Known rows, with every step that occurs
ranag-dobar-tuzo-lebo: [ 0.778 -0.006 -0.771 -0.055  1.458 -1.782  0.407  0.467 -1.448 -1.303
 -1.037 -6.064 -1.818 -1.378 -0.020 -2.299  2.010  0.087 -0.815  1.857
  1.257 -1.055 -0.061 -0.180]
vupad-pibi: [ 0.069 -0.997  0.830 -0.979  0.922 -0.095 -1.529 -0.416 -0.134 -0.224
 -0.116  0.614 -0.385 -0.289  0.992  0.966 -2.351 -0.519 -0.466  0.180
 -0.302 -0.246  0.613  2.185]
dobar-tuzo: [ 0.499 -0.505  0.548  0.164  0.574 -1.011 -1.069  0.542 -0.414 -0.676
 -0.393 -1.348  0.586  0.382 -0.120 -1.877  0.680 -0.023 -0.009  1.224
 -0.096 -0.322  0.056 -0.278]
tuzo-lebo-ranag: [-0.549  1.558 -1.379 -1.238  2.294 -0.261  1.166 -0.854  0.344 -0.202
 -1.685 -2.632 -2.968 -2.564 -1.686 -1.029 -1.022  0.099 -0.379  1.842
  0.037  1.392  1.299  0.114]
lebo-piveniv: [-2.238 -0.233 -1.193 -1.248  1.283 -0.633 -0.887  0.066  1.078  0.302
 -0.857 -2.153 -0.930  0.076 -0.430 -1.177 -1.074 -0.104 -1.096  1.146
 -0.388 -0.915  0.596  1.396]
savot-tuzo-lebo: [ 3.220  1.673 -1.451 -1.841  2.459 -1.254  0.410  0.722  0.393  0.020
 -0.802 -2.225 -1.039 -2.808 -1.705  0.132  3.092  0.193 -0.918  1.422
 -0.185  0.902  1.104 -1.432]
pibi-vupad: [-0.181 -0.356 -0.612  0.931 -0.586 -0.559 -0.853 -1.452 -1.231 -0.160
 -0.574 -0.456  0.920 -0.169  0.694 -0.963 -1.101  0.057 -0.485  0.694
 -1.630 -0.825 -1.050  1.467]
ranag-dobar-tuzo: [-0.719 -1.437  0.704  0.759  0.178 -1.793 -0.439  0.015 -0.746 -1.863
 -0.045 -4.249  0.412 -0.256  0.933 -2.979  0.294  0.020 -1.318  0.294
  0.908 -0.313 -1.352  0.967]
tuzo-lebo-piveniv: [-0.859  0.806 -2.574 -2.205  2.733 -0.670 -0.107  0.434  0.421  0.603
 -1.685 -4.161 -2.837 -1.200 -1.548 -0.607  0.175 -0.133 -0.532  2.697
 -0.025 -1.413  1.952  0.195]
savot-tuzo-lebo-ranag: [ 1.368  2.322 -1.580 -2.623  3.539 -1.537  0.522 -0.365  1.358 -0.724
 -1.470 -3.068 -1.930 -4.216 -2.383 -1.284  0.589  0.189 -1.794  1.832
 -0.400  2.719  1.185 -0.419]
vupad-ranag-dobar: [-3.231 -2.350 -0.087  0.447 -0.114  0.453  0.537 -0.049  0.169 -0.158
  0.465 -2.284 -0.633 -0.799  0.788 -0.805 -1.313  0.181 -1.377  0.272
  0.675  1.568 -0.942  0.994]
pagoz-vupad-ranag-dobar-tuzo-lebo-piveniv: [-4.204 -2.053 -1.841 -1.529  2.271 -0.670  0.045  1.553 -0.386 -1.616
 -1.591 -6.203 -2.878 -3.659  0.300 -3.170  0.538 -0.528 -3.245  4.429
  0.171 -0.620  1.638  1.094]
vupad-pibi-lebo-piveniv-dobar-tuzo: [-1.408 -2.002 -3.659 -2.680  3.549 -1.550 -4.000 -0.600  0.527  1.074
 -2.120 -5.610 -2.348 -1.272 -1.108 -3.314 -4.758  0.517 -2.632  3.278
 -0.718 -2.262  1.695  3.563]
tuzo-lebo-piveniv-dobar: [ 0.357  1.082 -4.487 -2.249  2.442 -1.853 -0.463 -0.071  1.823  0.490
 -2.315 -7.194 -3.059 -1.874 -2.220 -1.870 -1.809  0.573 -2.157  2.859
  0.083 -2.130  2.463  0.254]
piveniv-dobar-tuzo-lebo-vupad-pagoz: [ 1.459 -0.996 -1.689 -1.556  2.997  1.012 -1.718 -2.221  0.820  2.106
 -1.456 -5.178  0.872 -1.746 -0.962 -3.721 -2.736 -0.234 -0.921  1.550
 -1.134 -2.079  3.730 -0.223]
pagoz-duvo: [ 0.870  0.729 -0.225  1.379 -1.531 -0.523  0.275  0.110 -0.538 -1.272
 -0.039  0.888 -1.726 -0.112  0.593  1.152 -0.702  0.718 -0.057 -2.461
 -0.370 -1.466  0.365  0.553]
piveniv-dobar-tuzo-lebo: [ 2.613  1.231 -2.613 -0.917  1.784 -1.953 -0.472  0.462  0.357 -0.484
 -1.738 -6.246 -1.484 -1.782 -2.001 -2.598  0.052  0.672 -0.974  2.657
  0.399 -1.761  2.111 -1.228]
piveniv-dobar-tuzo-lebo-vupad-ranag: [ 0.832 -1.660 -2.511 -0.275  2.603  0.480 -0.999 -0.510  0.867  2.099
 -1.499 -6.262 -0.972 -2.246 -1.413 -3.491 -1.753 -0.366 -2.103  3.801
 -0.084 -0.685  3.384  0.010]
lebo-ranag: [-1.809  0.563 -0.122 -0.441  1.061 -0.275  0.318 -1.175  0.864 -0.781
 -0.708 -0.518 -0.867 -1.215 -0.628 -1.507 -2.520  0.296 -1.080  0.369
 -0.283  1.895 -0.269  1.166]
tuzo-lebo-vupad-pagoz-sofo: [ 0.524 -3.872 -1.326  0.102  1.264  2.210  1.030 -3.819 -1.854  1.651
 -0.604  0.641 -0.123 -1.226  0.630 -0.090 -0.319 -0.368  1.911 -0.220
 -1.788 -0.924  3.190 -1.076]
tuzo-lebo: [ 1.457  1.131 -1.502 -0.846  1.417  0.030  0.876  0.372 -0.603  0.536
 -0.826 -1.885 -2.097 -1.249 -1.015  0.628  1.627 -0.126  0.495  1.353
  0.414 -0.448  1.145 -1.071]
ranag-dobar-tuzo-lebo-vupad: [ 1.017 -1.604 -0.009  0.748  1.868 -0.635 -0.095 -0.828 -1.692  0.244
 -0.846 -6.965 -0.743 -1.716  0.968 -3.581  1.126 -1.124 -1.916  1.902
  0.810 -1.510  0.624  1.332]
tuzo-lebo-vupad: [ 1.724 -0.035 -0.910 -0.010  1.813  1.197  0.446 -0.957 -0.737  2.087
 -0.845 -2.699 -1.049 -1.497 -0.158 -0.706  0.791 -1.203 -0.361  1.512
  0.001 -1.119  1.990  0.383]

Rows
[-0.060  1.160 -0.810 -1.256  2.962 -1.155  0.143 -0.226 -0.016 -0.880
 -1.930 -3.839 -2.412 -2.105 -1.863 -2.889 -0.410  0.218 -0.549  2.920
  0.038  1.033  1.420 -0.263]	dobar-tuzo-lebo-ranag
[ 0.409  1.498 -1.736 -1.872  2.902 -2.426  1.163 -0.870  0.845 -1.918
 -1.298 -5.704 -2.237 -4.625 -1.457 -2.318  0.272  0.207 -3.219  0.940
  0.476  2.684 -0.318  0.923]	savot-tuzo-lebo-ranag-dobar
[-3.687 -4.137 -1.295  0.647  1.518  2.981 -0.234 -1.737 -1.300  3.543
  0.338 -2.901 -1.369 -1.802  0.982 -1.990 -1.833 -0.906 -1.776  0.812
  0.229  0.954 -0.519  2.835]	pibi-lebo-vupad-ranag-dobar
[-1.484  0.887 -1.328 -0.996  1.802 -1.109  1.624 -1.152 -0.139 -1.293
 -1.319 -5.586 -3.338 -3.010 -0.610 -1.942 -1.120  0.165 -1.739  1.065
  0.942  1.357 -0.192  1.368]	tuzo-lebo-ranag-dobar
[-2.851 -2.606  0.499  0.780  0.601 -0.394 -0.628  0.418 -0.145 -0.923
  0.146 -3.255  0.165 -0.634  0.573 -2.716 -0.731  0.074 -1.449  1.339
  0.541  1.113 -0.798  0.790]	vupad-ranag-dobar-tuzo
[-1.619 -1.384 -0.328 -0.480  0.125  1.350 -1.691 -2.697 -0.704  0.883
 -0.092  1.401  2.588  0.122  0.801 -1.050 -3.100  0.099  0.568 -0.496
 -2.870 -0.500  0.043  0.990]	pibi-vupad-pagoz
[-0.423  0.397 -1.835 -1.920  3.418 -1.533 -1.206  0.978  0.105 -0.049
 -2.180 -5.427 -2.423 -0.884 -1.626 -2.488  0.836 -0.079 -0.697  3.692
 -0.141 -1.804  2.084 -0.089]	dobar-tuzo-lebo-piveniv
[-0.897 -0.428 -2.731 -1.250  1.891 -2.864 -2.344  0.269  1.925 -0.630
 -1.854 -6.726 -0.120 -0.276 -1.454 -4.193 -2.793  0.783 -2.601  2.525
 -0.280 -2.020  1.459  1.140]	lebo-piveniv-dobar-tuzo
[-0.402 -2.057 -0.505 -0.039  2.883  1.699 -0.590 -0.102 -0.383  2.261
 -0.974 -3.323 -0.973 -1.509 -0.544 -2.399  0.311 -0.875 -0.718  3.751
 -0.428  0.307  2.723 -0.098]	dobar-tuzo-lebo-vupad-ranag
[-1.594 -2.418 -1.132  0.226  1.731  1.558  0.786 -0.952 -0.487  1.863
 -0.434 -4.895 -1.697 -2.470  0.614 -1.426 -0.456 -0.995 -1.749  1.769
  0.556  0.700  0.920  1.423]	tuzo-lebo-vupad-ranag-dobar
[-0.409 -0.928  0.976 -0.815 -0.195  0.280 -0.645  0.185 -0.931 -1.829
 -0.162  2.088 -0.592 -2.163  2.116  1.060 -1.472 -1.049 -1.525  0.667
 -0.617 -0.834  0.899  2.274]	pagoz-vupad-pibi
[-1.865 -2.025 -1.821  0.619  1.180 -1.169 -0.531 -0.519 -1.880 -0.410
 -1.146 -5.757 -1.004 -1.887  0.211 -3.101 -0.087  0.177 -1.338  3.731
 -0.692 -0.138 -0.663  1.254]	pibi-vupad-ranag-dobar-tuzo-lebo
[-1.574 -0.627 -1.914 -1.539  2.718 -2.428 -0.676  0.500 -0.462 -1.266
 -1.773 -8.220 -2.416 -1.334 -0.529 -3.484  0.701 -0.013 -2.018  3.093
  0.876 -1.691  0.613  1.212]	ranag-dobar-tuzo-lebo-piveniv
[-3.071 -2.519 -0.158 -1.315  2.877 -0.953 -1.997 -1.783 -1.461 -0.914
 -1.119 -4.030 -2.597 -2.424  0.719 -3.433 -4.120  0.050 -2.250  1.554
  0.235  1.118 -1.188  4.377]	vupad-pibi-lebo-ranag-dobar-tuzo
[-3.565 -2.683 -1.061  1.237 -0.643 -0.265 -0.540 -1.367 -0.921 -0.334
  0.010 -2.585  0.672 -0.956  1.483 -1.719 -2.532  0.206 -1.769  1.080
 -1.026  0.710 -2.025  2.402]	pibi-vupad-ranag-dobar
[-1.461 -1.639 -0.980 -0.333  1.801 -0.315  0.342  0.973 -0.587 -0.518
 -0.802 -5.292 -2.077 -1.749 -0.437 -2.118  1.050  0.161 -0.791  2.762
  1.034  0.592  0.498 -0.257]	vupad-ranag-dobar-tuzo-lebo
[-1.729 -1.519 -4.040 -3.001  2.995 -0.638 -3.019 -1.271  0.957  1.759
 -1.818 -4.520 -3.221 -1.640 -1.005 -1.334 -5.513  0.414 -2.339  2.171
 -0.638 -2.051  1.465  3.790]	vupad-pibi-lebo-piveniv-dobar
[-1.718 -1.428 -0.785 -0.348  0.803  0.043  1.156  1.499 -1.259 -1.981
 -0.647 -3.634 -2.387 -3.795  0.654 -2.012  1.922 -0.579 -2.043  3.416
  0.654  0.245  0.861 -0.033]	pagoz-vupad-ranag-dobar-tuzo-lebo
[-0.567 -1.539 -0.978 -1.412  1.831  1.127 -1.670 -0.732 -1.395  1.797
 -0.222  0.556 -2.332 -0.969  0.370  0.891 -2.090 -0.344 -0.083  0.833
 -0.332 -0.374  0.273  2.388]	vupad-pibi-lebo
[ 1.224 -0.902 -1.379 -1.374  3.595  1.176 -0.189 -0.272  0.962  2.456
 -0.668 -2.414 -0.257 -3.692 -1.144 -0.713  1.154 -1.015 -2.126  2.736
 -0.766  1.768  2.265 -0.212]	savot-tuzo-lebo-vupad-ranag
[ 0.891 -2.339  0.492 -0.280  2.685 -0.792 -1.617 -1.343 -1.882 -0.068
 -1.047 -6.296 -1.235 -2.055  1.805 -2.609 -1.212 -1.437 -2.270  2.173
  0.446 -1.684  1.165  3.408]	ranag-dobar-tuzo-lebo-vupad-pibi
[-1.107 -1.585 -0.702 -1.491  0.698  1.714 -0.903 -0.255 -2.092  0.153
 -0.406  2.207 -2.576 -2.897  1.358  1.061 -1.039 -0.983 -1.167  1.101
 -0.701 -0.802  0.584  2.686]	pagoz-vupad-pibi-lebo
[-2.529 -1.114 -1.028 -2.077  2.799  1.063 -1.349 -2.022 -0.580  0.980
 -1.051  0.125 -2.985 -2.212 -0.221 -0.489 -4.594 -0.103 -0.785  1.093
 -0.519  1.562  0.266  3.528]	vupad-pibi-lebo-ranag
[-1.428 -5.634 -1.699  0.312  1.113  3.325 -0.179 -4.399 -2.420  3.369
  0.005  2.688 -0.077 -0.659  0.885 -0.709 -1.606 -0.039  1.953 -1.292
 -2.232 -0.323  1.524  0.381]	pibi-lebo-vupad-pagoz-sofo
